Each row comes from the steps of one walk. Every step used is in the known rows, and no mark comes twice. Write the walk behind each row, first mark first.
Known rows
sipoz > zalu > rugagig > mogazu > mudi > pevup: [  1 -14   5  -9   9 -10  -9  -8  -3  -7  17  -1  28 -12   5 -10  -3   0
   9  -4  -4   1  12 -19 -26   4  26 -16   2  -9   5 -15  14   1   0 -39
  12]
rugagig > zalu > sipoz: [ 24   0   8   2   1  13  -8  -5   1 -11   1  11 -13  -6  -1  -1   9   2
  -3 -11   9  -3   4  18   8  12 -10   7   6 -12  -5   1  11  21   1  -9
  15]
nezuvos > rosu > pevup > mudi > mogazu: [ -7 -13 -15   6 -11 -21 -10   9  -4   1  27  -4 -13  -3   6 -10 -12  -4
   8  21 -17   7   5 -13  12  -7  -8   2 -17  15 -22   8 -12  30 -15   8
   0]
mudi > mogazu > rugagig > zalu > rosu > nezuvos: [  8   4 -21  31  -2   6  18  -7  40 -28  17  -1 -10   6  -9  22   6   1
   1   4   9 -14   2   8   0  -3 -17  -5  15   3  23   9   0  -9  19  35
  -2]
nezuvos > rosu > pevup: [-16   4  -7  -4   5 -10  -2  13 -10   7   6   0  -5 -10   1 -18  -1 -13
   6   3  -7   0  11   3  29  -1  -3   4 -14   7 -21   0  -9  18   2   5
 -17]
rugagig > mogazu > mudi > pevup > geli: [  9 -12  23  -8 -27 -15 -17  18  -9   7  12  17  31  -8  -8  -8 -14  -2
   6  -3   7  11   1 -18 -19 -10  22   2  -7  -8 -12  28  24 -13   7  -5
  -2]
nezuvos > rosu > zalu > rugagig > mogazu: [ -8  14 -15  11  29   7 -17   7 -11   7  22  -1  -9 -14   5 -18   3   2
   0   3 -15  10  24   5   1  12  20  -7  -1  -2 -31  -2  -7   2   1 -26
 -23]
deguf > pevup > rosu > zalu > rugagig > mogazu: [ -7  -1 -36 -17  19  12   8 -21  -6  11  -2  -5   8 -20  13   9  15  -4
   3   6  -6   3  -2   1  -8  13  12 -12  17 -13 -24  -2   3 -13  -3 -21
  -9]
vuko > refab > mogazu: [ -5  13  10  10  23  11   1  31  -5  13  -4   8  -9  -1   9   2  -4  -1
   1   7  -5 -10   2 -13  -2   8  -7  -5   7 -12   9  -8  -1   0  11   3
  13]
rugagig > zalu > rosu: [ 12   4  12   2  -8   7  16  -7  22 -11  -4   7  -8   8  -9   4   3   9
 -13  -9   1  -1 -17  21  14 -10   0   5  12  -9  12   3   1  -6   0  10
  -1]
zalu > rugagig > mogazu: [ -8  -7   2  14  31   0 -12   0 -17  -7   2   7   5 -19   3  -9  -8  -9
  -8 -10  -1   1  24  12  -1   6   5 -19   6  -5  -7 -11  11 -10  13 -14
  -2]
refab > mogazu > rugagig: [ -4   5  -6  36  20  17   4   9  -2  -1   0  -1   8   3   3   5 -10   0
  13   1   8  -7  12   4  -8  -2   2   6  -2   3  10 -22 -17  -8   9  13
   5]
mudi > pevup > rosu: [  2   2 -27 -21  -8  -5  12 -14  -7  13 -11  -1  -4   1  -4   5  17   1
   8  -7   0   6 -16  -5 -18   9   6  10  -2  12 -10   6   0  -2  12  12
   4]
bifuna > deguf > pevup: [ 10  -6  21  -1   3   8   6 -16   2   7 -18  12  17   1  -5  19   2  -8
  -3  -8  10   9 -15   1  13   9 -14  14  12 -12   3  -8  10  -6  18   9
   9]
bifuna > deguf > pevup > mudi: [ 15 -10  19  -2  -4   5   1  -9   1   5 -10   5  24   7   1  17  -2  -2
  -8   2   4  13 -23  -8  -1  -9 -13  22  18  -7  -8  -4   2  -6  -8  14
  21]
nezuvos > rosu > pevup > deguf > bifuna: [-17   0  -6 -17  16  -8 -27  24 -25  12  -9  -9 -30   9  -1 -18  11   4
  15  15  -6   3  17  12  28   2   4  -2 -26  21 -20   2 -22  11  -8   1
 -28]
rosu > pevup > mudi > mogazu: [ -5 -13   2   4 -19 -26  -7   4 -13  -3   7  -7 -18   2  10  -6 -15  -3
   0  22 -10  -2   3  -7   8  -7 -20 -13 -11  13  -5   8  -7  25 -18   5
  11]
bifuna > deguf > pevup > mudi > mogazu: [ 20 -23   7  12  -9  -5   1 -17   7  -3   6   8   8   6   1  25  -6   4
   3  10   0  15 -25 -14  -5  -1 -21  11  11  -6  -1   1   4   6   2  16
  22]
pevup > deguf > bifuna: [ -3   0  24  -5  15  -3 -29  10 -24   3 -28  -8 -32  19  -7  -7   1  12
   0   6   1  12   2  17   7   7   5  -8 -13  16  -2   3 -17  -2  -4  -7
 -15]
vuko > refab > mogazu > rugagig > zalu > rosu: [ 13  16 -19  34  17  24  23  24  29  -6  13  11  -2  10   7  10  14  12
  13   5   4 -22  -7   8  -1  -8  -4   1  21 -21  31 -17 -15 -14  11  17
   8]
vuko > refab: [  3  16  32  -4  15   5  -6  18  -8   1  -7   8 -13  -2  -3  -8  -3  -3
  -6  -1  -5  -4   3  -4   7   9  -4  -8   7 -11   2   5  -4   6   7 -14
  -2]
rosu > pevup > geli: [-12  -3  17 -16 -10  -9  -3  15 -19  11  -6   8  10 -18  -1  -9 -19 -13
   1   2  14  -5  15  10  29  -4  -7  -1 -14  -5 -11  11  -4  19  -2   3
 -14]
mudi > pevup > deguf: [ -7 -10  -1 -12  -7 -22 -14  -9  -9   9 -24   0 -14  21   1  -2   9   7
   3  -6  -4   9  -2   7   4   8  -1  -3 -20  18   0   1 -13   5  12   4
   4]
rugagig > mogazu: [  3   1  15   6   4  -1 -10   3  -3  -3  -1   9   5 -12  -6  -8 -10  -7
 -10   0  -4   5   7  18   2   0   7 -14   0  -5   0   3  16 -17  13   8
 -15]
refab > mogazu > rugagig > zalu > rosu > pevup: [ -5   1 -36  26  -4  13  31   7  18  -6   7   0   0   5  11   7   7   5
  16   5   8 -27   5  16  15 -14 -14   1   9  -3  32 -17 -11  -4  -1  26
   6]
rosu > pevup > mudi > mogazu > refab: [ -4  -3  -9   1 -18 -26  -6 -10  -6 -10  12  -8 -22   0  15 -13 -15  -9
  -3  13  -2  -9   6 -17   3   0 -24  -9 -28  19   4  -1   1  25 -36 -16
   0]
bifuna > deguf > pevup > rosu > zalu > sipoz: [ 14   9 -18 -22  -7  28  15 -24 -11  24 -16   0  -6  -5   4  25  40   7
   2  -3   2   2 -20  -4 -10  31 -15  24  19 -12 -11   2   5  22   5   3
  16]
zalu > rosu > pevup > mudi > mogazu: [ -9 -10   8   7 -29 -21  14   1  -2  -2   8  -7 -19  10   8   0  -4   1
  -7  17 -18  -5 -12 -10  14  -9 -23  -8  -6  12  17  12 -14  20 -13  22
  13]
rugagig > zalu > rosu > pevup > mudi: [  2  -2  -2 -10 -29  -6  16   1  13  -8   0  -6  -7  10   5  -5   0   4
 -13   6  -5  -9 -17  12  17 -29 -11   5   9  -2   7   5  -4   7 -27  17
  12]
zalu > rosu: [ -6  11  32   5   0   1  12  -4  -1   3 -11   0  -8   9 -10   5   1   1
 -17 -10  -7   2 -14   8  11  -3  -7   5   2   2  16   2 -10  -3   7  14
  -3]
bifuna > deguf > pevup > geli: [ 13 -10  23  -5  -6   8   3  -2  -1  10 -12  21  33 -10 -11  20  -7 -10
   2  -7  22  13 -13   3  19   3  -8  23   4 -25 -14   6   7  -3  17  14
  -2]
bifuna > deguf > pevup > rosu > zalu: [  7  10 -17 -22 -11  22  20 -21   3  23 -18  -2  -1   1  -5  17  26   4
   2   5   3  11 -25  -1  -8  15  -1  20  18  -6 -11   0  -2   4   2   4
  -4]
nezuvos > rosu: [  0   8   8   7  14   3  -9   9  -2   3   9   3  -4  -4  -8 -10  -5  -4
   1  -4  -6  16   3   5  13   0  11  13 -11   4 -24  -2 -11   6   9   3
 -18]
deguf > pevup: [  3   2  25 -11  -4   2  -3 -17  -4   1 -14   5   9  -3   4  12 -11 -10
  -1  -6   3   2 -17  -4  22   0 -10   7   0  -7  -3   4  -5 -10   6  -7
   1]
nezuvos > rosu > zalu > rugagig: [-11  20  -2   7  29  10 -13   6 -17   9  12  -7 -16  -1   4 -17   2   8
  -3  -4 -10   9  18  -7  12  16  10   9  -4   5 -33 -12 -24  20  -6 -32
 -10]
vuko > refab > mogazu > rugagig: [ -4  15  -4  32  31  20   2  26  -2   3   8   5   0   1   8   2  -3   0
  15   7   2 -15  12  -9  -6   8  -6  -3  11 -11  12 -18 -18  -3  12  -1
   4]

Which walk is each row?
[  2  14 -12 -36 -10  16  12 -18   1  17 -15  -9  -6  -3   2  11  14   3
   4   6  -5   6 -24  -6   0   7   4  10  12  -3 -14   7 -10   0 -10 -12
 -13] -> deguf > pevup > rosu > zalu
[-11   1 -15 -31 -16   2   7   0   2  11 -11 -11  12   1  -6  12  12  -8
  -3  -8   4  -2  -6 -33 -35   2   7  10   4  21  -7  14  21  -9  11  18
  16] -> mogazu > mudi > pevup > rosu > nezuvos
[ 10 -10   0  35   3  -9  -9  -2   0 -17  20  -4  -4   7   1   1 -14  10
   8  13  -4  11  -1  -3 -16  -8  -5  -1  -3   9   0   1 -21  11 -11   5
   3] -> pevup > mudi > mogazu > rugagig
[-11   0  -1  -7  -4 -11  -9  15 -13   7  13  -4   3  -4   5 -17 -10  -4
   2  10 -12   9   3  -3  13 -17  -1  10 -12   6 -32   4 -17  18 -21   8
  -4] -> nezuvos > rosu > pevup > mudi
[  2  -2  34   1  -1  -3 -16  14  -1  -3   1   3  13  -6  -4 -13 -22  -5
 -10  -3  -4   9   5  -2 -14 -14  16 -14   1  -6   1   4  24 -18   2 -16
  -7] -> rugagig > mogazu > mudi
[  5  14   8   1   3  -6 -10 -13   1  -8   2   6  -1 -13  -1 -13 -10 -14
 -10  -7   4  -1   9  12  -9   5   4 -11 -16   0   3  -1  19 -16  -4 -17
 -23] -> rugagig > mogazu > refab
[  3   2  31 -12 -21 -12 -10   0 -11   5  -7   0   3  17  -4  -7  -9   4
  -1 -12  -1   6  -9 -25 -13  -2   7   5 -10  17   7   6   7   2   1 -21
  19] -> mogazu > mudi > pevup
[  2  12   2  -3  -6  13  18  -2  31 -14  -5  -3  -1   5 -12  18   5  -3
 -22  -8   7 -10  -7  12  14  -7 -13  -1  15  -7  10  13  11 -14   8  36
   0] -> rugagig > zalu > rosu > nezuvos
[ -8  -7 -18 -11 -15 -12  11  -4  17  -1 -21  -4 -19  12  -2  -6  16   7
 -10   3  -1 -10  -3  29  36 -10  -9  -7  -7   1  18   1  -8  15  -4  14
 -10] -> rugagig > zalu > rosu > pevup > deguf
[ -5  -1 -32 -19   6  21  22 -15  16  14 -21  -1  26 -11 -11  39  18 -14
  -8  -6  14   2 -15  -7 -10   7 -15  18  22  -5 -12   4  25 -13  27  43
   6] -> bifuna > deguf > pevup > rosu > nezuvos
[-12 -27  -7   1   9 -22 -26   0 -16   2  -8  -2  10   4   8 -13   3   9
  -1  -7  -6   6  19 -13 -19   4  17 -19  -9   8  -1  -4  12  -7   8 -33
  12] -> zalu > rugagig > mogazu > mudi > pevup > deguf
[  3  14 -12  19   1  16  18  -3  34 -20   2  -4   8   9 -11  13   8   1
  -7  -9  15 -13   0  20   5 -10 -10   4  18  -1  20   3  -2 -18  12  35
  -4] -> mogazu > rugagig > zalu > rosu > nezuvos
[  5  23  10  -7   4  16 -13   5 -17  11  12  -3 -27   1   1 -12  13   6
   2  -6 -14  10   4   0   9  28   0  18 -11   3 -25   5 -14  34  -5 -14
   0] -> nezuvos > rosu > zalu > sipoz
[ -4   9  -9  11  31  -5 -11 -17 -10 -13   5   3   2 -18   8 -13  -9 -14
 -13 -16   8  -6  28   2  -9  13   4 -14 -10  -4  -2 -15  17 -10  -3 -35
 -12] -> zalu > rugagig > mogazu > refab
[  7  -8  25  -9 -11  -1  -8 -13  -4  -1 -10   0  16   5   6  15 -13  -4
  -5   1  -3  11 -24  -8   6 -17  -6  10   5  -3 -11   4 -10  -7 -23  -4
  14] -> deguf > pevup > mudi
[ -7  11   6   5  22   6 -12  -2 -20   2   4  -4 -13  -8   5 -16  -3   5
 -10   0  -7   2  19   7   0  17   8 -19   5  -2 -12  -6   1  -5  -2 -28
  -9] -> rosu > zalu > rugagig > mogazu
[  5  -4  13 -11 -19 -11  -7   5 -15   9   0  14  10  -1  -7   2 -11  -3
   8 -10  12  10  -1  -3   6   5   4  13 -16   0 -14  21  -4   3   7   8
  -1] -> mudi > pevup > geli
[ -6   0 -28 -25 -18  -3   2   1   8   7   2  -6  20  -9  -9   3  10 -13
  -1  -2  -1  -1  -6 -23 -44  -3  12  -5   8  10  -4  22  42 -26  14  23
   7] -> rugagig > mogazu > mudi > pevup > rosu > nezuvos
[  1 -14  14  -2 -25  -3  -3  28 -10  18   7   9  24   5   0   8 -14   0
  17  -4  12   4  -3 -36 -15  -5  14  21 -12  -4  -7   6   7  -3   2   0
  23] -> refab > mogazu > mudi > pevup > geli
[ 18   1 -29  35  17  28   4   1   4 -10  13   7   0  -7  10  11  10   6
  18  -6  14 -14  15  18  -7  10  -7  11   7 -15   5 -19  -3   9   5   5
  23] -> refab > mogazu > rugagig > zalu > sipoz
[  5  -1 -14  10 -18   0  18   0  14 -17   9  -6   3  12   5  -8   5   8
  -1   5   2 -14  -7  21   9 -30 -12   4  14  -1  19  -3 -19   4 -28  18
   6] -> mogazu > rugagig > zalu > rosu > pevup > mudi
[  0   7 -10  -1  28  -3  -4 -23   2 -19  14  -3  13 -27   4 -11 -10 -11
  -5  -7   6  -6  27   8 -14  16  18 -20  -9 -17   0 -30   9   3 -10 -43
 -19] -> sipoz > zalu > rugagig > mogazu > refab
[ -8  -7  22  12  21   0 -17   7 -14  -7   6   3  16 -13   3 -19 -18  -3
 -11 -12  -1   5  23  -9 -14  -5  17 -14   8  -5  -5 -12  21  -9   3 -34
   4] -> zalu > rugagig > mogazu > mudi
[ 13   5  -2  25   1  15  18  -7  24 -18   3   6   0  11 -10   2  10  11
   1  -8   8  -5  -8  28   8 -13  -1   7  14  -5  20  -5 -15 -11   3  11
  -7] -> mogazu > rugagig > zalu > rosu
[ -2  -6  11   4 -17  -3   0  13  -8  15  -3   0   8  18   7   8  -8   2
  11  -6  -1   0  -6 -36 -20  -2   6  11  -6  13  10  -9   8 -11   4  -4
  32] -> refab > mogazu > mudi > pevup
[ -3   7 -31  30   8  28  28  10  36 -14   5  -5  11   9  -3  28   5   2
   0   0  14 -21   2   9  -3 -10 -10   7  19  -3  21  -9  -4 -26  15  47
   8] -> refab > mogazu > rugagig > zalu > rosu > nezuvos
[ -1 -11  17  -4  22  -2 -11   2   0 -13  12  -5  28 -25  -4 -14 -14   1
  -2  -3  -4   6  17  -5 -19  -7  32 -19   7 -18   2 -23  14   2  -2 -46
  -4] -> sipoz > zalu > rugagig > mogazu > mudi
[  2  23  10  -5   7   9 -13  10  -4  13   8  -6 -22   4  -5 -15   1   5
   2   4 -14  19  -3   1  13   7  13  13 -11   7 -25   5 -21  11  -5 -11
 -23] -> nezuvos > rosu > zalu
[-16   9 -25 -19  12  14   9  -2   5   6 -17 -11   5 -10 -12  12   5 -10
 -13  -3   5  -2   0   1 -14   4  -3   3   9   7 -14   3  12  -5  11  31
  -7] -> pevup > rosu > nezuvos
[  6  -7  26  -6 -20 -12 -14   7  -8   4   3   6  11   5  -4 -14  -7  -2
   2  -7  -7   6  -2 -17 -22  -5  12  -6  -4   5   5  15  26 -18   7 -10
   6] -> rugagig > mogazu > mudi > pevup
[-16   0 -39 -15 -10  12  16  11   6  19  -6 -13  17   4   2  25   7  -8
   7  -4   4  -7  -7 -42 -46   0   5  13   6  16  -1   1  24 -13  12  28
  29] -> refab > mogazu > mudi > pevup > rosu > nezuvos
[ -7  22 -43 -10  24   9   3 -19  -6   4   2 -11 -17 -17  11 -12  13   2
  -9  -3   0  -2  18   0 -30  18  16 -12  -2   4 -16 -14  11   0 -15 -42
 -23] -> pevup > rosu > zalu > rugagig > mogazu > refab
[  4   8  25 -13  -3   2  20  -9  12  -5  -4  -8   2   0 -12   6   1   2
  -7  -3  -8   4 -20  12   8  -1   8   4   1 -11  22 -12 -16   7   1   6
  -8] -> sipoz > zalu > rosu
[ 16  -5   4   2 -16 -16  -9 -27   7 -15   9  -2  -3   3  14  15 -13  -7
   1   7   2   2 -19 -26  -5  -2 -17   6 -11   1  -1   6  -1   1 -28 -24
   4] -> deguf > pevup > mudi > mogazu > refab
[ -2  -6  -4   2  31   0  -4  -6  -2 -11  12  -1  17 -26   2  -8  -8  -6
   1   1  -2   3  19  15  -5   5  20 -22   7 -22  -3 -23   5   1   9 -22
 -13] -> sipoz > zalu > rugagig > mogazu
[ 25  -8 -19  35   1   2  -2  -7  23 -24  18   8 -12   1  -6   2  -9   9
  17   7  13  -1   8  15   4  -4   1  -9   2  -1   9  -4  -5   5  10  -3
 -13] -> mudi > mogazu > rugagig > zalu
[-24   5  17 -16  -4 -10  -5  10 -25   9 -31 -11 -34  23   0  -5  18  11
  -5   8  -6  -9  -2  19  30   1 -12 -10 -15  19  16   6 -19   5  -6   9
 -10] -> zalu > rosu > pevup > deguf > bifuna
[ -2 -11   3 -10 -27 -23  22  -6  11 -11  14 -14  -7   0   6   4  -4   3
   5  24 -21  -4 -20  -4   9  -9  -9 -12  -8   1  25  -1 -20  31 -21  15
   2] -> sipoz > zalu > rosu > pevup > mudi > mogazu
[ -3  -3  -1 -22  -7  -5   0  10   1  -1 -21  -6 -37  22   0  -5  23  15
  -3  12   1 -14  -5  30  29  -7  -5 -11  -2  11  17   8 -11   2 -13  10
 -13] -> rugagig > zalu > rosu > pevup > deguf > bifuna
[  2  -2   0 -10 -28  -1  19  12  13  -1   1  11   4  -8  -5  -3  -4  -4
  -4   1  15 -13  -3  25  36 -17  -5   9  -3 -17   3  20   0  10  -4  20
 -11] -> rugagig > zalu > rosu > pevup > geli
[  1  -9  27 -19  -9 -14 -32  14 -26  11 -20 -10 -22  36  -1  -6   8  18
  10   0   2   8  -7 -17 -12   4  13   1 -19  28   3  10  -7  -5  -9 -22
   5] -> mogazu > mudi > pevup > deguf > bifuna
[  6  -6 -26  25 -14  -8  20  -7  24 -21  18   2 -18   3   2   2   3   8
  12  14   5 -19   1  17  24  -6 -20 -14  -1   2  32   2  -9  14   6  16
  -7] -> mudi > mogazu > rugagig > zalu > rosu > pevup
[ -5 -10   9   5   4 -12 -16   0 -17   1  10   4  16  -4   6 -11  -5   1
  -2 -14  -2   0  20 -24 -22   4  10 -13  -1   4  -1  -2  21 -13   9 -29
  20] -> zalu > rugagig > mogazu > mudi > pevup
[  0 -21   5 -11 -15 -24 -25   3  -1   6 -12  -1   3  13  -3 -14  -1   5
   2   0  -8  11   0  -5 -19  -4  15 -11 -14  12   6  10  16 -13   5  -8
  -1] -> rugagig > mogazu > mudi > pevup > deguf
